(in the rows, 128 means zero)
Known rows, with every step that occurs:
M -> J -> G -> C -> Z: [100 159  81 112 141 124 107  97 145 112  95 126 125 118  97 132  63 170
  83 133 132 128 164 135 139 113 139 142  89 164 137 138 160 164  91  96
 107 106 124 123 224 153  65  91]
Q -> Z -> C -> G -> J -> M -> B: [ 99 146  86 135 138 105 111 111 110  86 144 117 144  91  99 126  46 138
 106 123 120 136 132 110 152 136 105 118  81 144 126  96 154 173  61  91
 129 122 118 100 220 155  81  94]
M -> B -> T: [118 150 104 144 170 113 110 108 125  76  96 109 145 107 110 107  85 104
 119 140 115 138 164 108 173 126 146 129  73 197 141 116 145 147  79  95
 126  81 126 163 191 102  63  86]
C -> G -> J: [109 167  83 117 146 131  76 133 129 113 108 160 147 117 131 143  78 115
 120 116  92 162 147 126 138 125 153  90  94 169 131 119 162 161  71 100
 135 138  99 128 202 148  62  87]
M -> Y -> Z -> C -> G -> J: [100 146 130 117 166 141  55 102 107  93 112 127 173 112 116 105  77 140
 109 125  55 181 116  96 160 126 117 104  84 167 139 115 140 190  89 142
 129 156 129 107 216 151  91  77]
C -> G -> J -> M: [ 90 168  67 129 137 121  88 140 141 123 101 162 133 109 117 138  72 124
 108 115  90 137 147 139 138 124 136  98  80 153 120 109 154 151  60  88
 133 147  95 121 201 170  58  83]
T -> B: [125 147  97 114 168 122  96 142 115  96  57 147 154 115 135 126  91 108
 105 138 122 143 173 129 144  91 158 107  96 181 138 111 165 171  95 105
 141 107 120 155 166 133  53  87]
J -> G -> C -> Z -> E: [100 151 122 102 130 124  97 112 112 119  74 131 130 118 111 121  73 173
  93 126 108 147 162 140 159 114 115 114 103 157 161 134 189 158  81 108
 113 122 143 132 214 162  88  90]
C -> Z: [110 153 108 114 157 128  92 132 124 100  87 135 143 120 127 127  76 124
 106 122  89 140 167 111 150 104 138 116 102 158 143 141 159 153  96 102
 123 105 131 161 185 141  65  83]
Z -> C -> G -> J -> M: [ 95 160  76 131 125 107  75 127 129 108 107 150 140 116 109 132  79 137
 111 116  79 145 134 120 144 134 114  91  87 138 130 106 150 169  58 102
 131 161 123 109 203 161  84  80]
L -> Q -> N -> U -> Z: [ 92 142  98 124 152 111  62 159 176 101  85 147 147 143 151 118  65 111
  55 130 125 121 186  91 117 142 138 129 114 118 148 138 181 140  79  99
 113  87 151 153 161 107  84 134]
C -> Z -> E -> G: [103 134 129  98 156 129  81 116 107  94  67 134 150 124 121  96  82 128
 139 123  88 159 170 113 169 115 108  96 131 141 165 149 180 165  94 120
 116 137 121 141 191 131  75 100]
U -> Z -> Q: [107 147 121 126 168 132  72 133 132  69  72 121 148 121 137 145  98 131
 102 119 126 149 183  85 164 109 120 106 127 154 176 105 176 159  95 117
 111 109 139 173 158 128  78 115]
Q -> N -> U -> Z: [ 98 139 116 107 150 116  75 147 167  84  86 130 143 127 142 141  71 103
  62 128 122 128 190 105 139 122 144 119 106 136 151 125 157 153  82  99
 120 101 147 153 156 121  91 137]
Z -> E -> M -> C -> G -> J: [ 81 155 102 128 146 130 103 100 123 123 122 141 165 106 119  81  91 127
 149 107 102 169 144 141 182 119 146  72 108 153 129 139 190 176  73 105
 131 161 110 110 219 111  61 106]
E -> M -> Y: [ 94 145 100 132 194 135  85 125 153  95 106 149 189  86 117  74 115 110
 126 136  97 147 177 126 166  80 147 102  76 181 130 115 160 187 120 109
 124 130 116 159 171 101  53 103]
Z -> C -> G -> J: [114 158  93 119 134 116  65 120 117  99 114 151 153 124 124 132  83 125
 123 116  79 171 134 108 147 133 131  83 102 154 141 116 158 175  70 113
 134 150 126 116 206 141  85  85]
B -> T: [113 148 115 134 162 123  88 132 130  96  77 137 144 119 118 121  99  99
 116 137  97 142 163 114 155 120 142 110  92 180 142 127 151 141  85 102
 129  97 130 166 178 107  73  96]
C -> Z -> E -> M: [ 88 131 126 110 156 132  94 120 116 103  86 138 154 106 128  84  94 133
 128 120  90 147 173 118 178 104 117  93 124 141 150 149 180 158  94 103
 124 124 139 161 193 116  65 104]
J -> Z -> E: [102 157 122 107 151 116 111 127 135 124  46 119 156 113 118 113  84 137
  96 134 109 129 173 133 160 108 126 114 131 158 159 123 173 169  85  88
 120 104 130 163 174 143  76  92]
V -> G -> C: [115 175  91 103 164 108  87 119 120 102  78 152 134 120 118 134 127 112
 123 132 111 150 174 135 159 107 127 106  73 188 154 108 197 172 108 139
 129 116 115 145 179 131  62 129]
Z -> Q -> N -> U: [110 135 101 112 148 104  83 143 148  81  81 134 161 132 147 130  70 122
  87 107 113 132 169 116 143 126 122 102 103 143 155 115 162 127  96  73
 123 110 147 147 173  91 107 128]
C -> Z -> E: [108 145 132 108 151 121  94 128 114 101  72 123 146 118 133 108  86 133
 113 116  88 142 163 114 173 105 119 106 125 150 161 150 173 154  88 104
 122 113 143 163 194 136  83  83]
C -> G: [115 155 101 124 169 133  87 128 130 105 101 139 146 110 122 129  79 112
 119 130  86 140 167 109 142 116 156  99  99 166 138 128 156 158  98  97
 138 131 113 147 196 133  57  77]
N -> U -> L -> Q -> Z -> E: [114 124 140 106 172 107  74 154 155  95  90 155 174 138 159 102  67 123
  99 129 113 124 174 106 147 111 141 125 137 103 154 138 217 130  78  81
 114  92 153 147 185 113  94 130]
Q -> Z -> C -> G -> J -> M: [ 98 143  93 123 130 113  88 134 115 108 124 147 142 105 110 138  60 131
 104 121 102 141 130 117 136 130 101 100 100 127 128 108 160 169  65  95
 131 138 122 103 204 159  90 104]
Y -> G -> C -> Z -> E -> M: [ 67 131 138  92 165 145  92 107  97 133  96 147 142 124 116  85 100 133
 129 119  87 163 162 115 195 120  97 100  83 134 162 140 203 156 100 126
 121 147 126 131 217 138  86 132]
U -> Z -> E -> G: [ 94 139 139 106 167 134  65 125 128  84  59 131 154 122 123 109 104 112
 129 135 114 161 190 101 170 111 115  93 144 142 180 125 183 189  90 137
 113 140 119 155 159 128  77 127]
Q -> Z -> C -> G -> J: [116 142 110 108 140 124  78 128 104  98 132 145 158 111 124 141  66 122
 115 120 103 168 131 104 139 131 117  92 115 143 139 116 167 176  77 107
 137 129 125 111 206 139  92 107]
M -> E: [107 167  87 122 176 131 103 137 146 101  93 125 182 114 116  98  90 115
 113 139 110 131 174 124 153  95 159 102  87 176 147 114 151 178 104  93
 111 125 105 160 172 132  75 120]
U -> L -> Q -> Z -> C: [118 135 136 125 169 112  67 149 139  89 103 143 171 146 130 117  72 114
 109 141 105 137 156  74 124 110 127 127 124 111 154 112 194 164 101  99
 113  99 142 144 169 126  82 116]
G -> J -> Z -> E: [ 94 170 105 102 130 115 102 131 136 132  56 140 160 120 129 124  81 141
  95 120 114 149 152 150 153 114 126 103 127 162 152 112 181 171  59  91
 119 111 114 144 183 158  81 103]
U -> Z -> E -> G -> C: [ 87 145 131  96 154 136  65 121 115  95  67 138 143 122 114 120 112 124
 127 136 130 169 191 110 176 109  97  91 109 139 193 118 204 198  95 155
 101 142 117 138 173 132  80 146]
U -> Z: [104 157 120 123 170 134  76 141 144  90  77 133 146 117 128 141  99 106
  96 135 114 143 188  97 151 100 144 116 115 158 159 118 165 178  93 119
 120 107 127 173 153 140  66 108]
Z -> C -> G -> J -> M -> E: [ 88 168  62 131 134 112  92 121 135 101 117 131 160 111 100 101  67 152
 111 120  94 138 135 125 156 132 125  90  75 143 132  98 143 178  58  98
 115 172 113 101 209 168  90 108]
U -> L -> Q -> Z -> C -> G -> J: [112 139 118 120 148 120  57 134 128  95 132 161 157 143 137 130  49 131
 117 121 103 158 129  83 121 140 133 113 119 108 138 107 198 156  71 103
 121 125 126 102 207 148  77 110]
U -> Z -> C -> G -> J -> M: [ 85 156  96 130 127 117  65 123 134  89 103 137 122 114 112 145  76 144
  94 119  98 146 150  99 156 137 111 100 103 126 144 102 156 178  46 124
 122 154 137 115 191 178  82  97]
L -> Q -> Z -> C: [115 140 110 129 160 110  73 150 125 109 104 147 176 131 126 105  82 116
 104 138 109 139 150  81 118 122 107 115 123 126 148 133 189 169 105 102
 120  88 145 152 175 101  88 110]
V -> G: [124 168  98 113 177 105  86 124 134  90  71 143 144 119 128 124 120 102
 122 131  96 140 172 126 151 112 147 108 105 188 142 113 174 163 104 123
 139 113 115 161 168 128  58 112]
M -> E -> G: [102 160  84 111 181 136  90 126 139  96  87 136 186 119 104  85  87 109
 138 142 110 148 180 124 149 103 148  91  93 167 150 116 156 189 111 110
 105 148  85 138 169 126  69 137]
N -> U -> L: [124 148 115 104 170 112  74 141 168  78  88 155 163 136 147 135  78 104
 104 131  85 133 187 119 154  91 180 115  96 142 142 119 169 143  80  89
 122 120 138 149 171 137  76 109]
E -> G -> C -> Z -> Q -> N -> U: [ 91 122  95  86 129 119  71 116 112  80  89 141 136 138 129 128  48 151
 103 104 124 156 172 117 154 138  82 101  78 117 170 130 190 130 101 114
 100 130 140 102 206 106 102 150]
L -> Q -> N -> U -> Z -> C -> G: [ 99 125 110 126 141 106  49 129 153  83 110 132 139 141 139 114  49 135
  65 127 104 130 168  63 126 170 123 120 118  96 151 140 176 148  73 110
 122 118 176 120 193 106  97 114]

Rows:
[ 91 158 109 108 133 121  96 103 107 111  91 130 158 134 118  91  76 135
 147 102 102 179 143 138 178 114 122  90 116 147 150 155 191 176  69 127
 109 146 111 103 211 133  79 106] | M -> C -> Z -> E -> G -> J
[ 99 168  80 110 138 130 100 119 135 130  89 143 140 112 118 145  53 141
  94 119 107 149 151 138 133 133 151 111 103 164 126 109 164 162  62  90
 129 121 100 121 204 171  53  84] | C -> G -> J -> Z
[ 69 132 130 105 178 144  79 106 122 116 113 150 177 106 132  57  97 138
 127 104  76 179 138 127 200 116 116 100  93 158 140 132 183 164  78 124
 126 157 117 122 219 146  91 113] | C -> Z -> E -> M -> Y -> G -> J
[ 89 151 118  96 164 142  89 118 105 130  98 145 133 137 115 129  82 122
 108 123  88 155 160 106 166 118 118 123  59 149 154 136 183 149  99 124
 120 126 120 130 210 162  86 108] | Y -> G -> C -> Z
[ 71 155 110 112 151 126  92 113 109 104  70 126 154 121  99  89  72 126
 122 132  95 159 140 130 166 126  89 110  95 159 146 108 158 176  68 119
 109 147  82 117 196 160  73 112] | Y -> Z -> E -> G -> J -> M -> B
[111 146 108 116 147 115  95 101 122 106  86 114 142 113 101 129  60 148
  99 135  89 135 161  99 146 135 133 112 114 145 144 115 154 177  83 100
 130 125 144 129 200 146  71  70] | J -> Z -> C -> G
[120 145 113 124 156 118  73 115 118  89 106 128 152 118 114 122  85 120
 124 130  74 148 155  88 150 126 134  94 105 150 147 124 152 174  94 110
 137 143 141 136 196 125  80  74] | Z -> C -> G
[101 146 108 101 137 106  94 108  99  78  76 118 112 128 125 139  80 150
 104 103 128 147 155 115 163 138  78 119  83 158 170 104 195 133 113 128
 117 109 138 127 197 130  84 143] | V -> G -> C -> Z -> Q -> N
[ 90 151  77 122 139 120 105 127 121 103 134 125 166  98 100 108  49 147
 104 126 117 133 132 124 148 131 110  98  91 130 131  99 152 177  65  90
 117 149 112  93 211 165  97 130] | Q -> Z -> C -> G -> J -> M -> E
[ 99 147 158 104 170 140  82 134 108 114  54 123 161 130 126 107  96 112
 109 137  71 148 154 107 161 104 116 105 127 162 163 137 161 167 104 113
 126 120 126 167 176 135  88  99] | Y -> Z -> E
[104 169  89 110 123 106  86 125 133 115  76 140 161 130 115 136  79 141
  91 123 103 155 146 127 139 121 121 106 110 156 146 103 161 187  62 105
 116 115 130 129 178 156  88  99] | G -> J -> Z -> C
[ 75 171  85 119 158 125  88 147 145 145  89 168 151 135 118 125  91 101
 104 117  82 143 141 134 143 120 127 109  71 154 126 104 157 149  64  94
 128 145  87 129 182 179  88 111] | Y -> G -> J -> M
[ 96 139 100  99 146 136  74 111  91  88  83 142 140 130 113 128  77 155
 137 112 116 172 170 107 164 117  80  96  86 140 177 121 197 153 111 134
  96 134 122 121 202 126  75 122] | E -> G -> C -> Z -> Q
[105 124 126 110 140 110  63 117 143  67 112 114 134 126 133 137  56 123
  71 125 100 137 173  75 149 151 130 110 113 112 154 127 150 161  75 114
 131 131 174 121 188 120 106 119] | Q -> N -> U -> Z -> C -> G
[114 131 126 108 154 108  75 139 161  61  81 131 158 147 151 139  56 119
  91 110 109 129 171 107 150 114 144 114 102 127 158  97 167 119  94  74
 116 120 146 141 169 120 101 134] | Z -> Q -> N -> U -> L
[ 98 159  90 102 157 135  75 129 119 113  84 164 155 128 103 122 104 104
 140 138 111 167 179 126 144 101 118  92  68 161 162 116 185 187 114 131
 109 140  95 131 177 121  64 127] | E -> G -> C
[ 94 149  97  95 148 137  79 118 103 106  91 155 137 127 106 123  81 129
 131 128 105 164 174 119 152 106 108 103  71 148 161 136 186 171 106 136
 105 132 109 122 196 138  62 115] | E -> G -> C -> Z
[ 98 144 128 112 154 123 102  99 106 102  81 109 157 127 107  80  76 131
 148 116  98 158 163 119 185 106 122 100 118 141 157 164 185 173  95 126
 111 138 127 123 201 117  76  96] | M -> C -> Z -> E -> G
[ 93 150  77 129 170 127 102 103 178 111  97 142 161 105 101  96  89 133
 106 143 125 126 177 138 130 107 166 119 119 171 114 126 144 175 102  74
 124 125 104 146 190 115  44 108] | E -> M -> J -> G
[ 89 135 146 123 181 145  80 127 124  85  73  99 177 117 122 102  71 129
  88 125  95 148 139  95 152 110  98 124  89 170 157 100 139 157 137 108
 116 116 124 150 172 119  97 111] | M -> Y -> Z -> Q -> N
[ 96 140  97 131 151 116  87 124 125  95 133 135 166  81 104 110  66 146
 103 123  99 145 128 121 155 115 103 110  78 144 127 100 153 184  76 109
 129 142 126  98 213 155  93  92] | Q -> Z -> C -> G -> J -> M -> Y
[ 81 153 110 120 135 130  68 122 107 116  93 140 137 128 103 130  65 137
 100 124  57 152 119 106 141 140 101 100  91 136 128 112 139 166  66 119
 128 158 120 106 209 176  85  86] | Y -> Z -> C -> G -> J -> M
[ 97 160 104 104 131 124 101 114 128 131  74 134 142 110 123 127  62 154
 101 116 103 150 148 142 156 136 132  99 126 154 145 117 178 162  55  90
 129 130 111 122 212 166  71  86] | C -> G -> J -> Z -> E
[ 83 170  63 119 140 120  76 146 144 119  79 176 153 124 108 121  89 106
 127 123 101 154 158 148 132 113 117  89  84 152 130 105 161 172  73 107
 112 154  76 120 169 157  63 118] | E -> G -> J -> M
[ 98 151 123  98 136 124  94 126 100 111  78 134 136 120 122 118  94 146
 114 118 102 151 165 124 180 101 100 104  91 149 176 144 195 162  92 120
 113 114 141 144 206 140  87 100] | G -> C -> Z -> E
[ 88 144  89 119 156 109 110  91 162 102  88 116 163 111  94  91  88 144
 104 143 121 125 173 115 151 112 127 124 125 141 132 122 146 196 100  89
 115 115 135 141 187 108  58 110] | E -> M -> J -> Z -> C
[ 86 152 111  89 143 126  97 112 117 130  50 137 151 120  97 111  89 142
 120 138 124 157 181 141 161 113  98 101 100 148 176 114 201 187  97 124
 102 131 108 126 187 139  74 127] | J -> Z -> E -> G -> C
[ 77 154 104 118 140 114 114 129 120 129  96 135 167 113 101  95  76 116
 135 118 134 150 142 157 161 104 100  95 111 134 137 127 192 182  72 104
 108 142  92  98 189 136  87 139] | Q -> Z -> E -> G -> J -> M -> C
[ 89 172  71 135 164 120 114 145 156 112  85 126 168 106 101  95  83 124
 101 137 110 107 173 140 152  96 141 110  73 160 137 105 144 168  93  82
 106 133 104 153 170 153  73 116] | J -> M -> E
[ 75 164  75 128 143 132 121  91 138 138 118 136 151 102 102 105  55 143
 114 115 119 152 154 147 156 124 163 103  93 155 107 123 178 176  70  94
 124 135 103  99 212 141  35  99] | E -> M -> C -> G -> J -> Z
[105 133 124 109 139 100  63 135 155  67  90 119 148 135 135 135  77 113
  65 128 109 137 176  86 147 130 124 114 115 121 160 123 155 170  78 112
 119 114 176 142 159 113 118 136] | Q -> N -> U -> Z -> C
[106 146 111 125 152 119  89 143 132  91  74 121 157 130 131 130  78 114
 103 116 119 139 158 106 136 119 114 100 105 156 161 101 157 145 115  82
 122 113 123 157 163 107  91 119] | Z -> Q -> N
[ 77 120 134 103 151 118  78 133 159  86  86 135 153 112 145  98  88 111
  83 124 123 135 192 114 167 124 123  97 132 119 157 130 178 159  82 100
 120 124 154 152 162  97  93 161] | Q -> N -> U -> Z -> E -> M
[120 139 128 113 160 114  88 138 114  93 104 130 171 115 118 126  90 105
 111 138 106 146 155  94 142 103 113 106 118 147 153 121 164 183 107 102
 127 102 142 150 168 115  97 115] | Q -> Z -> C
[ 84 125 118 107 150 112  51 143 159  97  68 146 155 148 144  87  71 117
  88 127 125 140 186  94 136 153 108 106 139  99 168 146 200 152  79 116
 106 120 141 133 168  96  94 153] | L -> Q -> N -> U -> Z -> E -> G
[100 132 105 103 149 100 109 106 193  70  69 100 149 140 132 138  31 156
  68 118 143 100 175 119 150 123 146 154 122 119 150  99 153 128  87  53
 104  98 142 126 188 127  87 132] | M -> J -> Z -> Q -> N -> U -> L
